What can hang from each mark:
L: N
K: B G N
G: L
X: W
Z: B G X
B: L Z
N: K

Known rows, with every way that one mark hangs from another:
Z[B G X]: [ 3.72 -1.00  0.65 -4.68  0.86  3.06 -0.55 -3.75 -0.33  2.96 -5.35 -2.25
  0.09 -1.45 -1.51  1.03 -0.90 -0.58  1.03 -2.60]
K[B N]: [ 0.15 -0.72 -1.58 -2.68  0.80  0.06 -1.58 -3.13 -2.65  4.26 -1.84  0.34
  0.21  0.90 -0.08  1.02 -1.96  1.53 -0.79 -2.40]
L[N]: [ 1.66  0.81 -4.25 -2.98  0.66  1.53 -0.63 -3.27 -0.48  3.13 -2.44 -0.01
  1.59  0.87 -0.77  3.27 -0.17 -0.77 -0.41 -0.61]
K[B G]: [ 0.04  1.02 -1.38 -4.02 -0.04 -0.27 -2.64 -2.79 -1.28  3.25 -1.70  0.75
 -1.27  2.69 -0.68  1.96 -1.33  0.05 -2.21 -2.70]
K[N]: [ 1.07 -0.12 -2.70 -2.77  1.76  0.20 -0.10 -3.72 -2.20  3.71 -2.03 -0.14
  0.72 -0.83 -0.41  1.48 -1.65  0.67 -1.06 -2.69]
K[B[Z[X]] N]: [ 0.13  0.41 -1.77 -2.84  2.06 -0.45 -2.90 -1.72 -2.78  4.37 -2.31 -0.18
 -0.84  1.48 -1.54  1.39 -1.67 -0.99 -1.03 -4.90]
K[B[Z]]: [ 0.06  1.37 -1.87 -4.36  1.46  0.08 -2.71 -0.53  0.03  3.50 -3.66  1.20
 -0.39  3.10 -1.65  1.81  0.07 -1.39 -1.47 -1.34]
Z[G[L[N]] X]: [ 2.61  0.81 -5.47 -0.95  1.09  2.56  2.09 -2.91 -2.64  3.97 -3.07 -1.23
  1.11 -1.24 -0.84  2.81 -2.53 -0.02  0.34 -3.40]
G[L[N[K]]]: [ 0.65  2.74 -6.92 -1.26  1.47  0.21  0.38 -2.92 -1.79  3.16 -2.45  1.14
  2.59  1.18 -0.97  3.11 -2.60  1.34 -0.21 -3.21]
Z[B G[L] X]: [ 2.31 -0.13 -1.34 -3.26  1.20  2.75  1.25 -3.38 -1.66  3.60 -4.85 -2.49
  1.15 -2.58 -1.82  1.16 -2.67  0.22  0.84 -3.92]
L[N[K[B[Z] G]]]: [-0.13  3.36 -4.77 -3.27  1.39 -1.48 -4.59 -1.25 -1.10  3.49 -1.51  2.86
 -0.42  5.87 -1.89  4.11 -1.72 -0.74 -1.13 -4.36]
N[K]: [ 2.13  1.85 -2.94 -3.55  1.42  0.14 -1.01 -2.77 -0.36  2.01 -4.16  1.31
  0.35  1.71 -0.59  1.10 -0.70  1.04 -1.02 -2.11]
K[B[L Z[G X]]]: [ 3.39 -0.27 -0.45 -3.53  2.47  1.85 -1.29 -2.14 -1.05  4.54 -5.32 -0.09
 -1.26  0.48 -0.46  1.01 -0.43 -1.35 -0.79 -2.69]
B[L]: [ 2.42 -0.18 -1.80 -3.79  1.82  1.45 -0.01 -4.56 -0.18  3.35 -4.22 -0.15
  0.88 -1.53  0.34  1.43 -0.17 -0.24 -1.68 -0.79]
K[B[Z] G N]: [-1.20  1.30 -2.52 -3.40  1.96 -1.79 -3.59 -1.58 -2.74  4.62 -0.64  1.39
 -1.34  2.59 -1.58  2.82 -2.64 -0.68 -2.02 -5.20]
L[N[K]]: [ 2.07  1.90 -4.95 -2.66  1.05  0.54 -1.22 -3.21 -0.67  2.48 -2.99  1.36
  1.58  2.31 -0.67  2.86 -0.73  0.65 -0.09 -1.80]
Z[B[L] G X[W]]: [ 3.81 -1.01 -0.01 -4.57  2.75  3.10  0.14 -5.27 -1.38  3.78 -4.87 -2.39
  1.07 -3.39 -0.81  1.58 -1.56 -0.72  0.22 -3.25]
K[G N]: [ 0.46  0.67 -2.96 -2.94  1.54 -0.73 -1.13 -4.22 -3.00  3.69 -0.50  0.12
 -0.55 -0.20 -0.64  2.52 -2.74  0.38 -1.98 -4.63]
B[L[N] Z[X[W]]]: [ 1.67  1.83 -4.96 -3.27  3.78  0.90 -1.37 -3.19 -1.66  4.18 -2.52 -0.75
  1.62 -0.60 -1.43  4.53 -0.43 -3.52 -1.46 -3.72]
L[N[K[B G]]]: [ 0.52  2.27 -4.01 -2.86  0.18 -0.67 -3.59 -3.15 -1.69  3.10 -1.22  2.20
 -0.14  4.65 -0.55  3.23 -2.14  1.05 -0.96 -3.55]
G[L[N]]: [ 0.23  1.65 -6.40 -1.64  0.93  1.20  1.10 -3.07 -1.70  3.68 -1.98 -0.21
  2.54 -0.17 -0.95  3.38 -1.97 -0.11 -0.58 -1.95]
G[L[N[K[B[Z]]]]]: [-0.92  3.47 -6.58 -1.74  1.88 -0.85 -1.94 -0.38 -1.70  4.18 -2.41  2.53
  1.76  4.10 -1.85  3.37 -2.50  0.34 -0.27 -3.69]
B[Z]: [ 1.01  1.88 -3.07 -4.45  2.18  0.36 -1.39 -0.95  0.31  2.92 -4.04  0.70
  0.04  1.40 -1.97  2.37  0.28 -2.24 -1.60 -1.67]

Rows:
[ 2.24  1.05 -4.72 -2.45  1.37  1.82  0.53 -3.12 -1.38  3.66 -4.06  0.12
  2.93 -0.16 -1.58  2.91 -3.47  1.92  2.16 -3.12]
Z[B G[L[N[K]]]]
[ 1.80  1.75 -3.03 -4.00  4.14  0.49 -1.03 -2.91 -1.32  3.61 -3.58 -0.68
  0.51 -1.15 -1.37  2.72 -0.28 -3.07 -2.47 -4.06]
B[L Z[X[W]]]
[-0.27  0.53 -2.07 -3.31  2.86 -1.53 -3.25 -3.35 -2.92  5.37 -1.16  1.32
 -0.78  0.98 -0.45  2.76 -2.78 -0.66 -2.35 -5.19]
K[B[L Z] G N]
[-1.97  3.21 -6.06 -2.27  1.25 -0.84 -2.29 -0.82 -2.30  4.65 -0.39  1.29
  0.58  3.37 -2.23  4.61 -2.88 -1.45 -1.64 -4.27]
K[B[Z] G[L[N]]]
[ 3.54  1.02 -2.73 -3.75  4.28  1.53  0.31 -2.50 -1.68  4.09 -4.68 -0.49
 -0.35 -1.71 -0.93  2.37 -0.64 -2.34 -1.39 -3.57]
B[L Z[G X[W]]]
[-1.39  2.07 -5.49 -1.76  0.01 -0.12 -1.11 -3.01 -2.78  4.35 -0.07  0.67
  0.97  2.35 -0.91  3.93 -3.23  0.33 -1.37 -3.70]
K[B G[L[N]]]
[ 1.56 -0.51 -2.69 -2.85  0.69  1.58 -1.67 -4.47 -1.07  4.42 -2.72  0.31
  1.72  0.96  0.67  2.61 -0.62  0.01 -0.44 -0.25]
K[B[L[N]]]
[ 3.03  0.97 -4.35 -2.50  2.01  0.89 -1.02 -4.88 -0.73  3.23 -3.65  1.32
  2.12  0.50  0.55  2.96 -0.92  0.83 -0.23 -1.80]
B[L[N[K]]]
[ 3.28  0.69 -2.46 -3.31  2.20  1.94  0.94 -2.70 -2.16  3.05 -3.76 -1.25
 -0.66 -1.07 -0.82  1.56 -0.97 -0.64 -1.05 -2.97]
Z[G X[W]]
[ 4.26  0.44 -3.48 -2.76  3.04  2.58 -0.28 -3.07 -0.92  4.46 -4.60 -0.57
  0.41 -0.83 -0.74  3.38 -0.33 -2.49 -0.05 -2.49]
B[L[N] Z[G X]]
[ 3.06  2.03 -4.54 -2.67  3.20  0.46 -2.20 -3.43 -0.87  3.59 -4.14  0.68
  1.12  1.14 -0.99  3.58 -0.65 -1.87 -0.51 -4.43]
B[L[N[K]] Z[X]]
[ 1.22  1.39 -3.79 -2.62  0.31  0.27 -2.73 -2.73 -1.03  3.10 -2.71  1.88
  1.10  4.05 -0.35  2.21 -0.99  1.46  0.14 -1.61]
L[N[K[B]]]
[-0.20  2.22 -5.81 -1.21  0.66  0.06 -0.81 -2.47 -2.20  3.81 -2.14  1.73
  2.13  3.02 -0.69  2.42 -2.97  2.14  0.10 -3.03]
G[L[N[K[B]]]]
[ 3.39  1.13 -2.01 -3.71  2.35  1.67 -0.39 -0.93 -0.50  3.18 -5.08 -0.39
 -1.32  0.27 -1.81  1.66 -0.11 -2.29 -0.74 -2.90]
B[Z[G X]]
[ 0.90  0.24 -2.96 -3.05  0.64  0.58 -2.59 -4.88 -1.67  4.28 -1.17  0.60
  0.51  1.60  0.42  3.60 -1.69 -0.32 -1.52 -2.32]
K[B[L[N]] G]
[ 4.33  0.30 -1.56 -3.53  3.34  2.08  0.09 -2.60 -0.59  4.02 -5.60 -0.59
 -0.85 -1.43 -0.70  1.66 -0.32 -2.13 -0.98 -2.79]
B[L Z[G X]]
[ 2.56  1.01 -1.93 -3.88  3.06  0.94 -1.16 -3.08 -0.41  3.57 -4.76 -0.52
 -0.01 -0.92 -1.03  2.15  0.16 -2.92 -1.85 -3.35]
B[L Z[X]]
[ 0.34  3.43 -5.17 -2.36  1.68 -1.27 -0.07 -3.03 -2.28  2.64 -2.08  1.39
  0.16  1.28 -1.09  2.30 -3.55  1.46 -1.94 -5.47]
N[K[G[L]]]
[ 1.14  2.27 -1.91 -3.70  1.81 -0.67 -3.61 -0.79 -0.99  2.81 -4.38  1.46
 -1.08  4.00 -1.78  1.10 -0.58 -0.76 -1.10 -4.39]
N[K[B[Z[X]]]]
[ 2.09 -0.37 -0.35 -4.89  2.55  1.92 -1.17 -5.68 -1.27  3.43 -3.92 -2.40
  2.02 -3.01 -1.20  2.14 -1.14 -1.50 -0.71 -3.58]
Z[B[L] X[W]]
[ 1.64  0.59 -2.63 -3.42  2.13  2.19  1.53 -3.20 -2.61  3.64 -3.78 -2.52
  1.61 -2.85 -2.18  1.80 -3.14 -0.02  0.27 -4.65]
Z[B G[L] X[W]]
[ 1.51  1.62 -2.07 -3.92  2.68 -0.41 -3.00 -2.14 -0.26  3.71 -4.78  2.57
  0.10  2.97 -0.47  1.35 -0.64  0.07 -1.44 -2.50]
N[K[B[L Z]]]
[-0.99  1.58 -4.94 -1.60  1.85 -1.13  0.55 -3.92 -4.19  4.30  0.01 -0.02
  0.44 -1.28 -0.78  2.67 -4.51  1.07 -2.22 -6.01]
K[G[L] N]
[ 2.01  3.26 -7.21 -1.57  2.90  0.52  0.75 -0.51 -1.59  3.98 -3.90  2.02
  1.39  1.73 -1.67  3.62 -2.68  0.33  0.49 -3.35]
B[Z[G[L[N[K]]]]]
[-0.26  2.67 -6.63 -1.80  0.73  0.15  0.15 -3.35 -2.54  3.64 -0.43  0.12
  1.44  0.42 -1.31  4.32 -2.90 -0.49 -1.53 -3.92]
K[G[L[N]]]
[ 4.61 -1.89  1.06 -4.59  1.73  3.39 -0.13 -5.45 -0.46  3.67 -5.92 -2.30
  0.68 -3.23 -0.56  1.00 -1.17 -0.54  0.70 -2.60]
Z[B[L] G X]
[-0.01  3.31 -2.83 -4.16  1.71 -1.94 -4.24 -0.81 -0.85  3.07 -2.73  2.89
 -1.67  5.18 -1.82  2.41 -1.53 -0.32 -2.08 -4.51]
N[K[B[Z] G]]
[ 2.11 -0.99 -1.91 -4.35  1.20  2.18 -1.50 -5.80  0.21  3.95 -3.61 -1.12
  3.21 -1.63 -0.73  3.42 -0.89 -0.89  0.74 -0.91]
Z[B[L[N]]]
